Known rows, with every step that occurs
F, T, W: [-1.22  0.80 -0.42 -0.71 -2.91  1.16 -1.75 -0.08  3.57  0.11  3.18  2.29
  2.10  1.89  1.82 -2.02 -0.86  3.61 -1.96  1.46  0.34  0.45 -1.88]
J, F, D, K, T: [-2.08 -4.65  1.36 -4.70 -5.36  1.94 -0.26  3.42  0.43  5.20 -0.19  2.36
  1.41  3.20  1.02  3.06  0.28  3.60  0.90  2.52 -1.04  1.96 -4.70]
K, T, W: [-0.21 -0.25  0.59 -1.42 -4.92  1.86 -5.48  1.86  2.77 -0.33  3.88  1.25
  0.77  2.31  0.65 -0.59 -0.69  1.95  0.19  1.79 -0.12  0.81 -2.40]
W, T: [ 1.34 -1.81 -1.01  0.65 -0.83  2.31 -2.08  0.85  0.01  0.37 -0.56  0.99
  1.37  1.36 -0.58  0.11 -0.96  1.88  0.83  0.36 -2.43  0.97 -2.88]
R, V: [-0.98 -1.19  1.15 -0.26 -0.14 -0.01 -0.49  0.69  2.38 -0.31  0.40  0.82
  1.18 -0.91  1.13  0.17 -1.69  0.39 -0.03  2.72 -1.29 -2.06 -1.31]
J, F, D, S, V: [-1.59 -1.87  2.44 -3.83 -0.96  2.91  1.71  2.83  1.29  2.63  0.97  5.80
  1.10  2.17  1.44  2.07  1.30  2.38  2.71 -2.44 -1.85 -1.36 -1.95]
F, D, K, T, W: [-0.75 -0.91  2.47 -4.48 -7.70  3.18 -2.72  2.57  2.80  2.72  2.63  3.18
  2.16  3.01  2.53  1.03  0.53  3.29  0.80  1.44  0.52  0.88 -2.75]
T, K: [ 0.43 -0.88 -1.02  0.24 -2.84  1.23 -0.86 -0.18  0.70  1.27 -0.39  1.15
  2.15  1.10 -0.50  1.57 -0.37  1.56  0.48  0.56 -0.37  0.38 -1.65]
V, S: [-0.07 -1.39 -0.76 -1.09  0.91  0.51 -1.92  0.73  0.39  0.30 -0.45  1.82
  0.23  0.50 -1.06 -1.45  1.59  0.14 -1.80 -0.70 -0.96 -1.29 -1.16]
W, T, K, D, F, J, S, V, R: [ 1.49 -1.11 -0.54 -3.79 -6.50  7.32  1.07  0.64  0.71  3.34 -1.90  4.34
  4.71 -0.49 -3.30  2.42  1.53  1.76  3.60 -5.41 -7.52 -0.37 -1.49]
W, T, K, D, S: [ 2.92  0.00 -0.26 -1.94 -6.31  3.56  0.29  2.03 -0.60  1.63 -0.94  4.33
  1.59  1.46 -1.39  1.07  2.19  4.06  4.16 -2.40 -3.59  2.60 -0.99]
W, T, K, D: [ 2.04 -1.21 -1.05 -0.99 -6.24  3.43 -0.98  0.88 -0.35  1.21 -2.13  2.04
  2.78  1.63 -1.83  1.57  0.73  2.86  3.57 -0.58 -3.30  2.29 -2.01]
F, J: [ 0.69  0.13 -0.41 -0.90 -1.29  1.71 -1.61 -0.37  2.19  1.92 -1.07  2.09
  2.34 -1.09 -0.10 -0.69 -2.07  1.61 -0.38 -0.05 -0.73  0.24 -0.94]
F, T: [-1.48 -1.14 -1.40 -0.37 -0.75  0.42 -1.00 -0.83  2.35  1.31  0.36  1.43
  1.96  1.45  0.79 -0.98 -2.24  2.54 -1.47  1.22  0.00  0.61 -2.33]
S, V: [-1.76 -1.84  0.14  0.18  0.43  2.55 -1.67 -1.15  2.44 -0.99  0.62  2.78
  1.33  1.69  0.22  1.24 -1.19 -0.42  0.38 -0.78 -2.50 -2.57 -2.03]
R, V, S, D, F, J: [ 0.44 -1.52  3.04 -3.12 -0.15  1.26  1.38  2.91  2.64  3.92 -0.18  1.91
  3.58 -1.90 -0.41 -1.68  2.59  0.84 -0.75 -0.50  0.29 -2.47 -0.03]
W, T, K, D, S, V, R: [ 1.16 -0.41 -0.24 -0.93 -5.72  6.40 -1.77  2.46 -0.76 -0.65 -0.46  4.57
  1.76  2.06 -2.03  1.13  0.24  2.02  5.00 -5.43 -6.57 -1.64 -0.74]
T, K, D, S: [ 1.26  0.78  0.56 -2.43 -5.70  1.91  1.16  1.18  1.15  1.31 -0.64  4.53
  1.63  0.88 -0.25  1.04  1.90  3.07  3.59 -1.14 -1.76  0.95  0.59]
T, K, D: [ 0.60 -0.44 -0.17 -1.22 -5.47  2.13 -0.29  0.27  1.68  0.98 -1.82  2.24
  2.90  0.84 -0.77  1.62  0.60  2.06  3.04  0.61 -1.42  0.84 -0.37]
D, F: [-0.52 -2.63  0.90 -0.44 -0.59  0.80  1.10  0.48  3.12  2.38  0.68  1.04
  1.73  0.63  1.72  0.48  0.30  1.25  0.34  2.96  0.28  0.08 -1.78]
V, S, D: [ 1.25 -1.32  1.31 -1.23  1.79  1.06 -1.44  1.85  0.07  1.07 -0.69  1.32
  2.41  0.99 -2.43 -1.28  2.26  0.13 -0.04 -0.90  0.70 -2.10 -0.50]
R, V, S, D, F, T, W: [-1.49 -0.63  2.87 -3.27 -1.84  0.61  1.17  3.24  3.91  2.25  4.34  1.83
  3.22  0.67  1.36 -2.96  3.75  2.61 -2.26  1.01  1.20 -2.16 -1.14]

Rows
[-0.61 -0.33  2.42 -3.25 -0.86  3.70  0.28  1.46  2.50  0.86  0.99  5.75
  1.86  1.40  1.82  1.16 -0.01  1.44  3.18 -3.49 -0.54 -2.29 -0.37]  F, D, S, V
[ 0.11 -1.39  0.49 -1.49 -1.69  1.63  0.59  0.22  3.74  3.86 -0.34  1.85
  2.85 -0.94  1.25 -0.30 -0.42  1.94 -0.35  1.39  0.26  0.84 -1.14]  D, F, J
[ 0.23 -1.22  2.53 -1.57  1.62  0.35 -0.68  2.74  0.58  0.52  0.06  1.01
  2.16 -0.49 -1.73 -1.23  1.76 -0.06 -0.33 -0.03 -0.07 -3.76 -0.49]  R, V, S, D
[-0.60 -1.12  0.43 -2.71 -0.30  4.50  0.56 -0.51  2.84  2.32 -0.10  3.36
  3.26 -1.49 -1.25  0.83 -0.76 -0.30  0.14 -3.20 -4.81 -3.10 -0.99]  D, F, J, S, V, R
[-0.62 -0.85 -0.12 -1.07  1.08  3.58 -1.41 -0.63  0.74 -1.20 -0.03  2.65
  1.74  0.08 -2.23  1.18 -1.37 -1.23  0.89 -2.93 -5.37 -4.39 -1.40]  J, S, V, R
[-0.58 -2.12  1.76 -2.16 -3.10  1.63  1.71  0.71  4.27  2.20 -0.72  2.10
  2.72  0.31  1.21  0.28  1.45  1.53  2.71  2.91 -0.72  0.26 -0.29]  K, D, F
[ 2.00  0.43  2.60 -5.14 -6.88  3.63 -1.36  1.34  1.67  3.90  2.42  4.13
  3.73  1.22 -2.10  0.98  2.09  3.29 -0.41 -0.89 -2.73  0.87 -2.02]  F, J, S, D, K, T, W
[-1.43 -2.35 -1.39 -1.06 -3.94  0.72  1.91 -0.67  2.84  4.36  0.90  1.28
  3.17  1.81  1.65  1.16  0.33  3.56 -0.88  1.60  0.71  2.39 -2.67]  D, F, T, K
[-0.69 -1.23  0.47 -3.67 -1.00  3.67  2.23 -1.68  3.65  3.29  0.20  4.65
  2.97 -1.01 -0.64  2.00  1.39  0.47 -0.27 -2.46 -4.00 -1.30 -1.58]  D, F, J, S, V
[-0.81 -2.80  0.81 -2.70  0.48  0.54  1.21  1.50  2.15  4.03  0.77  1.35
  3.43  1.66 -0.56 -2.00  2.73  2.20 -1.62 -0.11  1.76 -0.46 -1.32]  V, S, D, F, T
[-1.86 -0.12  1.32 -3.04 -5.81  2.01  1.28  0.65  5.92  1.99  2.94  3.35
  3.27  1.57  2.86 -1.84  1.78  4.42  0.54  2.52 -0.02  1.19 -0.67]  K, D, F, T, W
[-0.26 -2.64  3.48 -2.02  1.06  0.21  1.51  3.28  2.12  2.50  0.78  0.91
  2.58 -0.58 -0.29 -0.84  3.26  0.17 -0.13  1.07  0.65 -3.07 -0.77]  R, V, S, D, F
[ 1.80 -1.80  3.02 -2.74  0.75  1.44  3.34  0.93  2.03  3.70  0.43  1.73
  4.21  0.18 -1.54  1.64  2.56  0.99  1.80  1.35 -0.47 -0.79 -0.79]  J, S, D, F
[-0.79 -2.64  1.62 -1.24 -0.60  0.92  1.79  0.84  3.32  3.91  1.26  0.55
  4.61  1.77  0.63 -0.62 -0.15  3.18  0.46  2.34  2.06  0.53 -1.62]  S, D, F, T
[-0.16  0.28  0.71 -1.50 -4.70  4.95 -0.84  1.40  0.97 -0.74 -0.10  4.60
  1.90  1.35 -0.85  1.07  0.04  1.08  4.33 -4.16 -4.56 -3.06  0.81]  T, K, D, S, V, R
[ 1.80 -1.28  1.63 -4.93 -4.65  2.92 -0.40  0.60  0.35  5.02 -0.58  3.06
  3.49  0.73 -3.11  2.07  0.75  2.48  0.16 -0.89 -3.11  1.20 -2.31]  F, J, S, D, K, T
[ 1.64 -1.25  2.44 -1.57 -0.89  2.17  1.29  1.34  3.44  4.55 -0.41  1.33
  4.96 -0.30 -0.17 -0.30 -0.25  2.14  1.30  0.77  1.26  0.00 -0.48]  S, D, F, J
[-2.15 -2.23  0.34 -2.89 -3.57  1.35  2.08 -0.14  4.71  3.12 -0.12  2.38
  3.17  0.81  1.67 -0.63  0.48  3.45  1.15  2.45 -0.36  1.43 -1.05]  K, D, F, T
[-1.85 -2.69  2.15 -2.85  0.38 -0.10  2.12  2.31  2.64  3.48  1.45  0.97
  2.98  0.07  0.25 -2.05  2.45  1.99 -1.79  0.77  0.92 -2.04 -1.53]  R, V, S, D, F, T
[ 0.33 -2.29  1.74 -1.96 -0.27  1.32  0.54  1.39 -0.52  2.41 -0.95  2.47
  2.12  1.89 -1.57 -0.22  3.58  0.81 -1.65 -0.28 -1.26 -2.18 -1.31]  V, S, D, K
[ 0.95 -0.26  1.49 -5.38 -3.62  2.65  3.41 -0.43  3.86  4.43 -1.68  4.44
  3.79 -2.21 -0.92  0.70  2.22  2.15  2.07 -0.15 -3.07  1.03  0.16]  K, D, F, J, S
[ 0.70 -0.61  0.37 -2.93 -7.01  2.82  1.91  0.37  3.71  4.67 -1.93  2.96
  4.47 -0.65  0.28  1.32  1.35  3.25  2.57  0.09 -0.83  2.01 -0.07]  T, K, D, F, J
[-1.70 -1.45  0.00  1.17  0.86  3.55 -3.34  0.15  1.54 -1.92  0.43  1.23
  1.62  1.32 -0.31  0.27 -3.31 -1.02  0.70 -1.53 -3.35 -4.48 -1.45]  S, V, R
[ 1.40 -1.33 -0.36 -4.72 -7.19  6.24  2.53 -1.05  1.48  4.04 -1.51  5.72
  4.49  0.02 -2.64  3.74  3.76  2.60  3.18 -4.73 -6.88  1.54 -2.09]  W, T, K, D, F, J, S, V
